What can hang from each mark:
C: J T
U: J V
J: C L S T V
S: V
D: J L
L: D J U
V: J U
G: J M
M: G S

Every row comes from one small tree of marks. The marks that hang from a mark follow it in brackets, in alphabetical order. Every link used is in the known rows. Which tree was each row made from?
In the rows, 128 means zero.
Known rows:
U{J{C L S} V}: 109 112 209 131 118  88  75 147 132  77 153 148  92 190 145 148 112  53  90 195 142 121 100  85 144 124 140 128 113 146  90 154 133 116 159 134 129  88 128 107  89 201 149 107  96 100 113 105 124
S{V{J{C L} U}}: 113  93 184 155 127 117  84 125 130 120 151 149  99 176 135 135 112  46  72 180 137 109 124  93 126 134 150 131 152 139  90 143 131  70 163 118 112  97 125 142  86 185 163  99 108 129 128 113  99
U{J{T} V}: 108 122 175 128 140 104  94 128 120  96 170 167 128 151 170 142 119  87  92 189 120 129 121 108 138 114 128 155 128 122 105 144 126 131 171 130 142 126 126 118 101 189 151  87 101  89 107 112  80
S{V{J{C}}}: 102 118 159 145 143 115 103 131 138 127 155 155 117 166 146 127 101  65  80 188 138 114 110 103 151 124 146 129 147 132 102 141 130  97 146 123 126 108 137 150  96 191 151  93 111 121 134  98  86
V{J{L} U}: 119 100 168 143 119 136  95 111 115 114 142 136 106 142 153 131 131  78  98 170 107 108 138  87 137 135 154 137 149 130 109 120 108  98 164 105 116 101 128 134  94 197 152  98 118 132 112 133  84
C{J{L} T}: 124  95 195 140 122 124 107 127 141 107 128 154 129 143 157 143 114  68 105 207 115 119 133  86 161 115 133 134 122 107 112 134  75 106 150  97 155 107 131 123  99 200 135 104 121 125 114 119  74
G{M{S}}:  92 121 150 119 123 134 111 126 127  68 140 159 101 119 163 133 131  93 118 194 132 131  98  95 164 140 136 145 124 112 107 130 111 148 144  98 119 109 148 123  75 197 119  89 102  89 111 128 100
V{J U}: 120 113 145 152 128 142 106 100 117 119 151 157 128 128 157 118 134  86 103 171 108 110 132  92 146 132 146 136 163 132 121 128 105 104 153 103 124 116 141 128  94 204 138 100 118 120 118 126  76
S{V{J{L}}}: 117 100 178 135 123 123 106 128 128 115 148 139 114 146 153 128 114  63  88 193 125 108 114 109 145 133 156 128 142 122  89 119 127 101 164 110 128 107 132 146  95 190 163  79 111 143 120 107  84
D{J L}:  88 140 170 133 102 116 127 141 126  89 153 166 149 145 160 131 116  72 121 198 111 129 122  88 149 123 137 173 100 110 107 123  97 106 148  94 128 113 141 121  87 202 126  84 141 112 123 136  84
C{J{S T V{U}}}: 114 104 195 134 140 124  77 118 153  99 153 170 133 187 140 140 107  71  72 193 125 108 119  62 141 104 107 149 147 131 122 168  99 107 164 115 120  97 123 125 102 188 171 104 103  92 116 111  94
L{J}: 105 116 139 130 122 133 115 134 126 111 137 152 132 135 160 128 121  86 105 187  97 132 118  91 146 125 144 152 128 104  94 133 113 123 147  91 141 119 142 124  97 210 134  96 128 118 122 124  92
C{J{S} T}: 132 108 194 144 135 120 111 128 150  98 130 167 141 148 146 120 108  71 109 213 124 107 110  67 179 113 122 133 138 114 111 153  65 115 121  98 148  99 143 112 100 206 124 109 117  99 126 103  83
V{J}: 119 121 144 140 129 133 115 114 129 116 149 148 127 124 166 119 127  92 107 181 111 121 117 101 154 128 160 136 145 124 120 121 110 125 144 104 131 114 146 136  98 199 138  95 122 124 118 119  72
G{J{L T} M}:  99  97 177 110 121 115  74 131 136  74 122 158  95 134 146 145 106  75 102 190 105 137 105  85 125 141 136 150 107 109 118 132 135 149 157 124 110  86  95 142  80 163 160  86  88 109  86 127 116
V{J{L{D}} U}: 117 103 176 160 120 117  80  99 131 112 138 132 119 155 152 125 121  81  97 175 108 114 147  72 115 130 155 140 146 144 103 132 126 106 169 102 130 113 108 129  79 207 150  90 123 142 114 142  82
V{J{L S} U}: 128  96 193 140 115 126  88 118 129 100 134 133 105 152 139 121 125  69 103 178 112  97 119  68 142 136 152 124 150 144 105 134 106 102 150 108 105  81 131 115  90 203 153 110 118 119 120 127 105
D{J{C T} L{U}}:  86 126 180 152 122 103 108 145 145 101 161 179 139 198 143 148  83  52 116 181 110 137 159  59 125 123 127 182  99 123 105 151 123  94 145 108 113  94 109 134  82 187 158 112 137  93 127 140  96
S{V{J{L{U}}}}: 119  83 172 154 128 116 111 124 135 113 153 141 110 165 152 128 119  47  96 181 126 111 150  99 132 147 168 131 149 123  84 123 133  84 169 103 132 110 112 151  87 196 163  91 119 143 114 117  78
D{J{C{T}} L{U}}:  94 112 190 150 123 103 126 147 139 101 155 191 141 191 140 136  94  31 125 192 114 134 166  61 136 129 133 177 110 115  95 148 100  81 128  89 136 105 127 124  66 191 131 119 139  97 120 142  85
S{V{U{J{L T}}}}: 101  99 201 136 137 116  76 127 125 105 155 155 113 164 150 133  97  66  80 195 120 109 131 101 124 112 126 143 129 127  86 138 139  87 188 133 121 105 121 131 100 177 170  68 108 108 121 118  96
J{C L{D}}:  89 112 173 152 122 105  87 137 157 103 121 126 107 169 145 143  93  80  95 183 119 142 115  81 106 130 142 135  94 138 104 154 144 127 144 117 140 112 112 128  91 201 148 100 115 132 127 133 109
J{C L{D} T V}:  76 101 202 130 139 108  68 135 174 109 138 138 105 201 135 159  81  74  76 192 116 145 126  73  91 118 122 149  87 146 103 171 168 133 166 131 128 110  93 146  86 167 195 103 101 122 111 130 107
J{S}: 109 122 159 133 132 132 116 142 138  91 131 138 131 141 147 115 115  85 109 192 111 117  93  84 152 135 135 129 115 126 113 143 107 134 129 108 127 105 144 111 109 198 132 101 112 105 127 117 104
D{J{L{U} V}}: 106  84 186 128 116 128 101 129 151  88 157 149 120 191 164 151 126  43  98 191 114 127 149  92 116 138 144 160 113 121  89 122 141 100 181 100 148 108 122 139  84 180 164 109 131 139  97 152  88
M{G S{V{J{L}}}}: 108 105 205 104 106 132 100 121 103  94 157 135 102 140 156 145 134  71 114 217 138  98 129 105 154 130 160 137 150 121  62 122 112 104 153 104 107  89 172 145  82 193 149  83  95 124 126  97  85
L{J{C}}:  91 118 146 138 128 121 103 140 131 119 143 155 121 158 149 135 101  75 101 187 108 140 116  78 139 121 137 155 119 118  98 150 124 112 141  97 132 105 135 129  90 206 142 114 122 112 134 123 109
L{D J{V}}:  90 105 155 133 131 118  92 124 149 109 152 143 134 168 159 142 110  74  90 195 111 143 129  80 116 119 140 164 126 117  87 151 142 125 165  93 161 142 119 142  76 206 156  89 123 131  98 133  93
U{J{S} V}: 119 127 181 132 127 100  94 135 119  74 160 154 122 157 162 130 131  71  98 196 137 116 102  96 153 124 142 138 136 133 100 141 114 128 151 122 144 118 142 103  97 207 127  91 106  90 106 105 101
M{G S{V{J}}}: 107 115 180 108 116 135 112 124  99 100 168 151 115 132 159 133 137  83 116 213 138 100 118 109 164 120 154 144 168 122  72 128 106 107 144 110 112  99 185 147  85 201 134  84  95 109 129  90  75
C{J{L V} T}: 113  85 209 126 127 123  96 121 150 108 144 157 123 172 162 150 116  57  87 216 121 126 129  96 156 115 130 143 127 104 109 140  93 103 168  99 155 111 131 139  92 180 155  99 114 124  97 118  72
S{V{U}}: 100 111 154 152 132 138 114 131 118 104 147 154 133 146 154 121 115  68  90 190 118 111 123 105 128 132 127 129 137 112 102 140 120  91 158 113 135 136 141 129 108 188 138  78 108 113 125 125  89
D{J}: 101 123 160 124 122 131 117 133 132  96 149 158 140 136 169 126 128  81 116 195 103 123 111  96 143 119 131 152 114 117 107 116 109 125 153 104 148 111 151 117  98 197 126 100 136 119 125 133  79
G{M}:  98 120 126 130 132 125 108 126 129  83 133 162 112 121 166 138 122  86 109 193 124 134 104 101 148 139 137 136 118 118 119 121 123 145 153 108 131 116 135 127  94 184 137  87  99 105 105 130  88
G{J{S} M}: 108 110 158 116 118 111  91 131 138  66 125 165 103 132 140 120 121  66 108 189 125 122  78  75 145 146 139 140 128 120 118 138 121 146 126 119 118  92 127 127  77 185 127  89  91 101  95 113 122

Which tree is each row?
101 103 192 135 127 125 109 147 141 114 130 150 107 164 139 139 101  65 106 199 106 133 123  86 134 132 133 131 101 119 107 156 111 115 132 112 137  97 132 124  95 178 144 114 110 112 119 129  95
J{C{T} L}
 96 124 179 135 145 122  95 149 151 105 132 154 119 175 126 129  83  87  96 186 112 125  96  66 142 124 115 133 101 138 116 177 123 136 125 133 106  81 124 114 105 178 164 114 103  82 145 111 117
J{C S T}
 98 107 175 141 154 119  92 127 127 113 164 172 132 157 153 123 101  78  85 193 121 112 129 102 132 104 120 149 142 128  96 145 135  96 176 132 125 122 128 132 100 182 155  68 109  96 126 111  85
S{V{U{J{T}}}}
100  98 165 114 104 116  84 127 130  72 123 152  91 124 152 140 125  68 106 188 114 137  97  92 131 151 151 142 117 107 115 120 134 138 153 117 122 100 115 139  79 179 140  81  96 127  82 129 113
G{J{L} M}
 86 140 196 133 100  98 110 154 145  90 146 163 132 181 135 137  91  54 117 196 129 117 102  56 154 120 131 163  95 132 100 154 103 107 123 110 109  80 134 112  80 200 135 108 134  94 138 125 116
D{J{C S} L}
109 113 169 107 106 125  91 138 112  80 132 140 119 131 144 121 132  73 128 204 113 112  97  78 145 126 143 135 132 119 101 140 110 136 114 127 115  88 159 127 106 197 123  96  94 106 108 105 112
M{G{J{S}}}
134  93 183 149 125 115 100 126 143  94 145 135 109 171 138 120 124  59 112 178 116 108 141  67 144 146 162 128 141 142  94 136 116 109 146  99 117  83 117 128  90 206 158 109 119 128 115 124  93
V{J{L{U} S}}
105 117 164 139 148 130  88 116 123 113 159 167 128 143 162 126 110  97 100 181 109 122 132  92 135 103 123 153 138 130 117 141 123 114 168 129 122 109 131 122 102 195 147  85 114  94 121 128  85
V{U{J{T}}}
122 107 194 152 141 122  92 125 142  96 140 169 145 172 130 127  90  69  76 199 134  93 113  68 148 107 113 140 151 131 105 163  95  83 161 118 116  97 123 121 104 194 158  90 104  93 139  95  96
C{J{S{V{U}} T}}
102  79 179 109 103 126  83 129 123  85 152 135  97 171 156 150 140  41 112 192 112 126 160  98 100 139 159 148 136 108  90 132 147 112 160 117 125 102 133 160  93 176 162  99  98 134  76 130 102
M{G{J{L{U} V}}}
 91 118 156 142 124 110 115 140 125 111 152 172 144 171 140 138  92  66 115 172  92 137 172  56 130 134 141 185 116 101  91 154 116  96 148  80 116 115  97 137  85 205 163  94 129  97 114 132  96
D{L{J{T} U}}
122  99 186 138 130 133  87 106 125 115 140 149 115 147 144 132 113  86  97 174  99 110 144  75 130 126 138 143 142 133 113 136 115 105 170 114  99  89 117 133  94 186 176 102 113 118 122 131  85
V{J{L T} U}
109  85 186 141 135 121  86 123 161 107 151 153 119 194 156 160 105  59  79 184 118 130 164  79 124 121 133 152 128 116 109 147 125 100 185 108 135 104 100 148 104 184 192 104 110 124 101 130  83
C{J{L{U} T V}}
 99  98 154 125 126 140  96 115 127 111 158 160 125 165 160 139 128  64  87 184 105 127 131  91 125 122 129 162 149 110  95 144 125  98 170  90 140 130 139 131  90 195 158  95 121 113 103 138  98
L{J{V{U}}}
110 118 181 136 143 121  82 123 131  96 152 168 128 159 143 118 101  87 104 187 115 109 116  71 144 105 114 148 133 146 109 153 119 122 149 130 111  92 128 110  98 194 150  94 111  79 125 122  99
V{U{J{S T}}}
 97 139 205 121 115 108 110 148 146  80 146 170 149 168 134 131  87  72 117 201 110 114 115  57 152 115 117 176  90 122 103 142  93 119 137 110 104  77 123 111  88 189 150  92 132  86 131 123 104
D{J{S T} L}
115 106 187 126 134 129  88 119 135 118 139 139 112 143 151 136 109  93  98 180  98 117 129  85 144 127 146 139 121 129 112 134 119 125 161 115 111  85 114 138  94 182 176  96 113 124 121 123  83
V{J{L T}}
 87 115 167 117 109 121  86 127 134  73 135 167  84 139 149 137 120  71 104 177 136 143  82  81 153 145 137 154 127 112 111 150 124 139 121 116 110  91 135 136  59 192 111  98  92  87 106 117 131
G{J{C} M{S}}
 86 136 188 124 116 116 113 137 133  89 150 171 156 152 152 136  94  80 118 196 105 126 130  78 144 112 123 181  93 112 112 134 101 115 152 106 115 102 123 120  88 186 150  84 137  96 124 134  86
D{J{T} L}
111 110 166 147 147 100  98 124 125  89 171 172 130 169 166 139 123  70  98 179 120 129 157  98 127 125 140 161 140 127  98 143 134 116 174 121 148 126 113 127  95 192 153  97 105  96 103 125  81
L{U{J{T} V}}
122 119 197 139 139 103  85 129 140 100 150 162 116 183 127 143 102  71  84 184 131 113 110  61 147 125 133 137 136 152 107 170 115 122 137 126 108  84 114 118  88 183 169 125  93  90 121  99 111
U{V{J{C S T}}}
 82 104 153 116 127 112  76 132 151  85 151 172  87 162 152 149 116  52  80 187 139 150  91  92 127 140 136 149 125 120 124 149 156 136 149 128 122 106 120 154  73 166 151  98  83 107  83 120 117
G{J{C V} M}
115 122 170 145 132 118  99 134 143 109 141 149 110 167 136 119 109  77  98 179 128 113  95  73 162 133 140 124 138 149 113 158 113 125 121 118 112  79 138 126  96 200 144 120 112 107 137 102 103
V{J{C S}}
 97 121 175 162 136  90 113 143 130 117 168 187 122 183 151 129  95  41 120 183 124 141 165  77 146 121 141 163 122 122 101 157 114  92 131 109 137 114 125 133  75 204 131 100 129  91 112 126  86
D{L{U{J{C{T}}}}}
120  92 164 164 124 106  93 109 144 104 144 126 118 166 155 129 115  66 108 168 109 124 165  78 113 144 173 139 140 142  94 128 140 111 157  95 146 119  98 142  75 219 155 101 129 152 108 140  77
V{J{L{D U}}}
122 108 187 127 118 121  93 129 141  98 132 131 108 149 139 123 120  72 107 190 115 105 109  77 157 139 154 128 132 141 101 131 109 125 137 108 109  79 130 122  92 198 153 102 118 125 120 117  97
V{J{L S}}
 92 126 199 133 116 108 123 153 136 104 145 182 146 170 142 136  92  51 117 208 118 130 128  67 149 117 126 174  96 111 105 147  89  95 124 101 136  99 141 116  71 188 127 110 137  97 125 132  87
D{J{C{T}} L}
 91 102 179 132 148 130 109 141 156 120 155 168 118 181 144 137 106  59  87 200 121 139 116 102 138 127 118 140 115 118 114 164 125 120 134 115 142 119 142 138  90 163 151 113 102 102 112 122  89
J{C{T} V}
105 111 184  99 120 129  82 134 125  81 130 147 127 138 134 129 112  85 120 208 106 111 106  69 133 123 125 145 123 121 104 152 114 143 116 131 103  77 149 127 101 178 143  96  84  92 111 103 114
M{G{J{S T}}}
102 127 157 154 110 104 134 136 117  77 158 159 134 170 161 143 128  51 112 176 116 133 166  92 126 155 151 159 122 109  99 142 106  96 159  91 139 148 114 120  94 206 137  89 110 108  92 133  92
D{L{U{V}}}
117  95 190 138 110 110 108 134 123  70 156 149 123 182 165 156 140  43 106 187 117 125 154  88 116 140 151 158 121 117  81 120 122  93 181  93 159 113 115 115  85 194 143 114 126 131 101 148  91
D{J{L{U{V}}}}
 97 104 193  84 122 129  73 131 134  82 148 152 115 163 134 134 115  69 106 211 112 115 107  76 127 119 123 152 130 119 103 161 129 140 135 135 108  82 141 142  99 164 167  97  79  96  94 101 112
M{G{J{S T V}}}
110 113 164 164 140  96  92 133 148  82 150 149 129 173 157 113 107  66 112 183 124 127 139  69 127 124 150 141 136 156  90 150 142 129 140 109 154 122 113 121  82 227 131  87 130 109 117 127  88
L{D U{J{S}}}
103 105 200 121 137 117  97 144 146  89 133 153 127 159 125 108  95  58  94 196 115 109  89  84 136 132 123 134 124 115  99 163 122 119 128 135 113  98 118 135  96 173 149  78  98  98 118  96 122
G{J{S{V} T}}
 99  91 210 115 130 138  77 128 151  90 144 143 110 189 131 140 104  64  81 189 107 111 120  65 117 130 113 134 114 136 106 164 128 117 167 121 100  91 118 122  98 161 189 103  96 102 111 133 117
J{L S T V{U}}
 95  94 175 135 144 123  76 110 148 111 150 160 138 182 141 142 100  82  81 182  95 136 151  62  95 111 119 175 137 126  88 164 150 109 177 101 139 130 100 136  75 188 181  90 113 113 102 142  95
L{D J{T V{U}}}
 94 112 177 150 151 114  76 131 127 121 167 177 119 179 145 131  86  65  76 187 136 119 123  93 128 104 121 146 131 137  99 163 139  87 169 144 119 109 128 136  92 177 162  84 104  90 140 107  95
S{V{U{J{C T}}}}
109 100 190 128 137 111 105 151 140 112 140 169 122 177 121 128  88  57 108 204 107 126 109  56 152 121 122 149 124 125  87 174 100 118 109  95 136  88 142 112  79 199 141 130 114  90 134 110 113
L{J{C{T} S}}
 91 112 182 130 128 123  89 147 148 110 132 141 106 165 140 148  88  86  92 186 105 135 118  84 121 124 125 139  87 131 112 157 131 127 150 128 108  82 114 126 104 173 173 108 102 109 131 122 111
J{C L T}
 81 132 181 118 108 119 118 138 145  88 163 163 141 169 164 139 118  55 103 199 120 130 124  96 144 123 130 178 100 105 101 127 116 108 162  96 132 122 139 135  84 189 148  84 136 116 105 134  84
D{J{V} L}
125 103 199 127 124 117  88 119 128  98 147 144 117 154 151 150 121  83  89 187 113 117 131  94 136 135 146 144 131 127 106 135 117 119 172 114 124 101 109 130  95 179 178 103 101 125 101 112  88
U{V{J{L T}}}
